What can hang from each mark
relo: dunob gubat mukomi
zutiv: dunob gubat
gubat: relo zutiv
mukomi: neduv relo
dunob: relo zutiv
neduv: sege zoza

Each row was made from one small tree. Brackets hold a mark, then the marks that hang from it, in alphabetical order. Every link used is in the known rows. Write each row's tree.
Known rows
[dunob [zutiv [gubat relo]]]: [-0.02  0.36  1.60 -0.19  0.64 -0.21  0.25 -0.02  1.12  0.33 -0.18  0.80
  0.07  0.09 -1.71 -0.10  0.13 -0.38  0.74 -1.38]
[gubat [zutiv [dunob [relo [mukomi neduv]]]]]: [-2.32  1.41 -0.05  3.58  0.88  1.31  0.66 -0.53  1.21 -0.46  0.93 -0.22
  1.33  0.38  0.80  0.30 -1.42  0.21 -1.15 -1.51]
[gubat relo]: [ 1.98 -0.92 -0.71 -0.98 -1.76 -0.26  0.93  0.02 -0.44 -0.50 -1.17 -0.35
 -1.19  0.75  1.68  0.24  0.65  0.27  0.02  1.04]
[zutiv gubat]: [ 2.30 -1.02 -1.24 -3.28 -1.34  0.37 -0.14 -0.11 -1.57  0.56 -0.19 -0.12
 -1.14  0.22 -1.14  0.49  0.05 -0.19 -0.04  0.61]
[relo [gubat [zutiv dunob]]]: [-2.04  0.05 -0.80  0.07  1.36  0.42 -0.08  0.62  2.38  0.28 -1.12 -1.02
 -1.51  0.32 -0.48 -0.07 -1.22 -1.00  1.77 -0.98]
[mukomi [neduv sege] [relo [dunob zutiv]]]: [ 0.13 -1.45  1.97 -3.41  0.44 -3.62 -1.08  0.30 -1.43 -0.16  0.28 -0.19
  0.04  1.42 -0.41 -0.62 -0.09  0.35  1.91  1.30]
[dunob [relo mukomi] zutiv]: [ 0.49  0.67 -1.40 -1.22 -2.53  0.88  0.33 -0.55 -0.05 -0.40  0.17  1.08
  2.30 -1.16  0.04  0.02  0.17  0.25 -1.14 -1.45]
[zutiv dunob [gubat [relo [mukomi neduv]]]]: [-0.17  0.88  1.56  4.83  2.36  2.21  0.58 -0.04  0.68  0.41  0.74  0.12
  0.35  0.42 -0.46  0.41 -0.39  0.29 -1.82 -0.73]
[gubat relo zutiv]: [ 0.55  0.15  0.32  0.83 -0.57 -0.19  0.99  0.01  0.68 -0.36 -1.23 -0.26
 -2.07  0.84  1.43  0.11  0.26 -0.19  0.79  0.33]
[dunob [relo [mukomi [neduv sege]]] zutiv]: [-3.19 -0.63  1.14 -0.64  0.51 -1.16 -0.55 -1.21 -2.05  0.16  2.59  1.06
  2.03  0.28  0.03  0.20  1.33  1.20 -0.59  0.08]
[gubat [relo mukomi] [zutiv dunob]]: [-0.52  1.39  0.44  4.51  0.10  1.98  1.50  0.20  2.28 -0.50 -1.09  0.08
 -0.34  0.21  1.66  0.10 -0.60 -0.21 -0.71 -1.32]
[zutiv [dunob relo] gubat]: [-1.88  1.06 -0.37 -0.38 -0.49  0.00  0.65 -0.25  2.59 -0.62  0.68  0.20
  2.05  0.64 -1.34  0.39 -1.37 -0.35  0.39 -2.45]
[zutiv dunob]: [ 0.62 -1.70 -2.11 -2.46 -1.52 -0.08  0.64  0.01 -0.24 -0.54 -0.79 -1.16
  0.06  1.23  1.22  0.28 -1.40 -0.19  0.15 -0.04]
[dunob relo]: [ 0.82 -0.43 -2.07 -3.11 -3.09 -0.70  0.54 -0.47 -0.33 -0.87 -0.14 -0.09
  0.72  0.36  0.88  0.37  0.06  0.29  0.05  0.05]
[zutiv dunob [gubat relo]]: [-0.66  0.48  1.00  1.71  0.85  0.42  1.02  0.22  2.47 -0.25 -0.35 -0.01
  0.19  0.99 -0.60  0.23 -0.85 -0.38  0.41 -1.43]
[dunob [relo [mukomi neduv]] [zutiv gubat]]: [-0.63  1.30  0.80  0.88  0.88  1.22 -0.54 -0.73 -0.55  0.61  1.91  1.20
  2.12 -0.87 -2.32  0.19 -0.03  0.36 -1.54 -1.59]
[dunob relo zutiv]: [-0.55 -0.24 -1.03 -3.09 -2.00 -1.11  0.23 -0.52  0.58 -0.70  0.15  0.38
  1.86  0.07 -0.16 -0.09 -0.39  0.01  0.63 -1.40]
[gubat zutiv]: [ 1.49 -1.02 -1.41 -2.55 -1.55 -0.08  0.22 -0.15 -1.10  0.02 -0.94 -0.74
 -2.05  0.68  0.93  0.26 -0.34 -0.30  0.68  0.84]
[zutiv [dunob [relo [mukomi neduv]]] gubat]: [-1.44  1.42  0.19  2.74  1.01  1.78  0.24 -0.52  0.77  0.08  1.74  0.40
  2.26  0.03 -1.20  0.54 -0.95  0.34 -1.85 -1.72]
[gubat [relo dunob [mukomi neduv]] zutiv]: [ 0.95  1.57  2.11  4.04  1.17  0.40  0.23  0.13 -0.56 -0.46 -0.11 -0.13
 -0.24  0.06  1.56 -0.37 -0.40  0.14 -1.98  0.66]
[relo [mukomi [neduv sege zoza]]]: [-2.28 -4.67  0.14 -1.98  1.15 -1.94 -0.60 -1.12 -5.59  0.83  2.95 -0.23
 -0.44  0.92  1.98  0.64  2.63  1.17  0.04  3.78]
[neduv sege zoza]: [-2.89 -4.95 -0.35 -5.11 -0.34 -3.63 -0.23 -0.82 -3.71  0.19  1.88 -0.39
 -0.66  1.57  1.83  0.51  2.26  0.42  2.17  3.10]

Which tree is each row?
[ 0.45  1.21  1.62  0.94 -0.38 -1.30  0.61  0.41  1.23 -1.10 -1.14 -0.31
 -0.43  0.65  1.50 -0.55 -0.74 -0.63  0.24 -0.05]
[gubat [relo dunob] zutiv]
[ 1.21  1.31  1.27  1.82  0.15  1.85  0.34 -0.05  0.61  0.61 -0.14  1.52
  0.46 -1.18 -1.52  0.01  0.77 -0.10 -1.05 -1.43]
[dunob [zutiv [gubat [relo mukomi]]]]
[ 0.42 -2.08 -0.14 -2.64  0.84 -1.61 -1.22  0.56 -1.16  1.09 -0.32 -0.61
 -3.44  0.92 -0.90  0.24  1.93  0.72  2.72  2.82]
[mukomi [neduv sege] [relo gubat]]
[ 1.55  2.05  1.26  2.88 -0.90  0.75  0.70  0.36  0.66 -0.82 -1.11  0.42
 -0.03 -0.59  1.67 -0.44 -0.22 -0.33 -1.49 -0.09]
[gubat [relo dunob mukomi] zutiv]
[ 0.29 -2.77  0.76 -2.97  0.78 -3.69 -0.64  0.46 -1.09 -0.28  0.13 -0.80
  0.67  0.63  0.17 -0.75 -0.46 -0.41  2.07  1.29]
[mukomi [neduv zoza] [relo [dunob zutiv]]]
[-0.34  0.20 -0.27  1.48  2.27  0.27 -0.26  1.19  2.96  0.62 -1.73 -1.37
 -2.93  0.76 -1.13 -0.10 -1.17 -0.62  2.74 -0.22]
[mukomi neduv [relo [gubat [zutiv dunob]]]]
[ 0.58  1.00  0.58  1.65  1.85  0.93 -1.28  0.52 -1.05  0.67 -0.09 -0.47
 -0.96 -1.11 -0.29 -0.46 -0.40 -0.39 -1.30  0.97]
[relo dunob [gubat zutiv] [mukomi neduv]]
[-0.82  2.20 -1.21  1.51 -0.73  1.85 -0.12  0.05  1.62  0.21 -0.44  0.73
 -0.34 -1.76 -0.58  0.08  0.78 -0.25 -0.16 -0.91]
[dunob [relo [gubat zutiv] mukomi]]
[ 0.39  0.38  1.59 -0.93 -0.51 -1.85  0.25  0.32  0.90 -1.07 -0.81  0.14
  1.50  0.29  0.61 -0.86 -0.86 -0.42  0.09 -0.76]
[gubat [relo [dunob zutiv]]]
[-0.83  1.96 -0.73  1.58 -1.01  2.04  0.75 -0.32  1.99 -0.31  0.73  0.93
  2.49 -0.63 -1.18  0.47 -0.78 -0.10 -1.41 -2.41]
[zutiv [dunob [relo mukomi]] gubat]
[ 0.24  0.75 -1.18  0.31  0.19  0.68  0.20  1.39  4.18  0.20 -2.77 -0.82
 -2.68  0.17 -0.99 -0.17 -1.01 -1.06  3.12 -0.98]
[mukomi [relo [gubat [zutiv dunob]]]]
[ 0.85  0.66  2.10  2.19  1.00 -0.16 -0.14  0.06 -0.93 -0.43  0.22  0.23
  1.67 -0.34  0.77 -0.71 -0.51  0.30 -2.22 -0.01]
[gubat [relo [dunob zutiv] [mukomi neduv]]]
[ 1.81  0.90  0.61 -0.15  1.29 -0.88 -1.10  1.35  1.19  0.26 -1.79 -1.04
 -2.59 -0.05 -1.08 -0.65 -0.71 -0.68  1.80  1.01]
[mukomi neduv [relo dunob [gubat zutiv]]]
[-0.74 -3.17 -1.29 -0.50  1.74  0.18 -1.00 -0.10 -3.33  1.32  1.25 -0.65
 -1.12 -0.90  0.52  0.30  1.92  0.21 -0.30  2.82]
[relo gubat [mukomi [neduv zoza]]]
[-1.72  1.31 -0.76 -0.49 -0.28 -0.16 -0.20  0.11  2.28  0.00 -0.47  0.04
 -0.84 -0.56 -0.76  0.01  0.27 -0.54  1.62 -0.87]
[dunob [relo [gubat zutiv]]]
[-0.83  1.31 -1.19 -0.40 -0.82  1.30 -0.47  0.00  1.34  0.26 -0.05  1.15
  1.57 -2.10 -1.35 -0.21  0.71 -0.08 -0.35 -1.67]
[dunob [relo gubat mukomi] zutiv]
[-1.55 -0.96  0.12 -0.55 -0.51 -0.68 -0.27 -1.16 -2.99  0.03  2.37  0.50
  0.89  0.60  1.03  0.62  1.78  1.54 -1.17  1.55]
[dunob [relo [mukomi [neduv sege]]]]
[ 1.32 -0.10 -1.55  0.05 -1.59  1.13  0.18 -0.69 -2.14 -0.26  0.89  0.04
  0.83 -0.27  1.04  0.52  0.41  1.04 -2.19  0.72]
[dunob [relo [mukomi neduv]]]
[ 2.45 -0.62 -0.20  2.15 -0.28  1.49  0.50 -0.24 -2.28  0.13 -0.07 -0.25
 -1.02  0.14  1.81  0.38  1.06  0.95 -2.20  1.76]
[gubat [relo [mukomi neduv]]]
[-0.08  1.83 -0.11 -0.27 -1.14  1.42 -0.06 -0.54  0.68  0.25  0.87  1.78
  2.42 -1.51 -2.25  0.13  0.14 -0.05 -1.05 -2.37]
[dunob [relo mukomi] [zutiv gubat]]
[ 0.48  0.18  0.50 -0.21  1.67  0.40 -1.68  0.49 -1.42  0.67  0.33 -0.03
  1.04 -1.48 -1.16 -0.79 -0.53 -0.22 -1.49  0.28]
[relo [dunob zutiv] gubat [mukomi neduv]]
[-1.06  0.86  0.31 -2.22 -0.68 -0.55 -0.12 -0.47  1.25 -0.07  0.81  1.04
  1.99 -0.30 -2.53  0.03 -0.38 -0.33  0.73 -2.33]
[dunob relo [zutiv gubat]]
[-0.30 -2.70  0.27  1.93  1.09 -0.25  0.54 -0.54 -2.84  0.30  1.22 -0.29
 -0.38  0.18  2.41  0.39  1.95  0.74 -0.95  2.56]
[gubat [relo [mukomi [neduv zoza]]]]
[-2.77  0.99 -0.54  0.44 -0.72 -0.49  1.09 -0.29  2.91 -1.16 -0.10 -0.36
  1.13  1.03  0.71  0.13 -1.76 -0.49  1.13 -2.17]
[gubat [zutiv [dunob relo]]]
[ 1.75  1.03 -0.04  2.69 -1.08  1.87  1.09 -0.01  0.21 -0.08 -1.19  0.41
 -1.63 -0.42  1.63  0.21  0.83  0.07 -1.02  0.28]
[gubat [relo mukomi] zutiv]
[-1.35  1.63 -0.27  2.63  1.30  1.57 -0.57 -0.20  0.54  0.57  0.56  0.21
 -0.66 -1.16 -0.63  0.15  0.63  0.19 -0.63 -0.15]
[dunob [relo [gubat zutiv] [mukomi neduv]]]
[ 2.27  0.55 -0.45 -3.12 -0.92 -1.17 -0.96  1.50  2.13 -0.03 -2.40 -0.09
 -0.37 -0.99 -1.85 -1.03 -0.72 -0.98  2.17 -0.43]
[mukomi [relo [dunob zutiv] gubat]]
[ 1.70 -3.04 -0.29 -2.92 -0.25 -3.17 -0.37  0.52 -1.95 -0.42 -0.13 -1.28
 -0.45  0.93  1.23 -0.31 -0.02 -0.13  1.47  2.78]
[mukomi [neduv zoza] [relo dunob]]
[ 3.07 -0.65  0.26 -2.75 -0.52 -1.91 -0.67  0.77 -0.60 -0.36 -1.18 -0.69
  0.03  0.54 -0.47 -0.74 -1.46 -0.17  0.87  0.51]
[mukomi neduv [relo [dunob zutiv]]]
[ 0.61  0.02 -0.71  1.40  1.67  2.03 -0.97  0.16 -1.54  1.40 -0.15 -0.46
 -2.57 -0.96 -0.36  0.18  0.59  0.05 -0.74  1.33]
[relo [gubat zutiv] [mukomi neduv]]
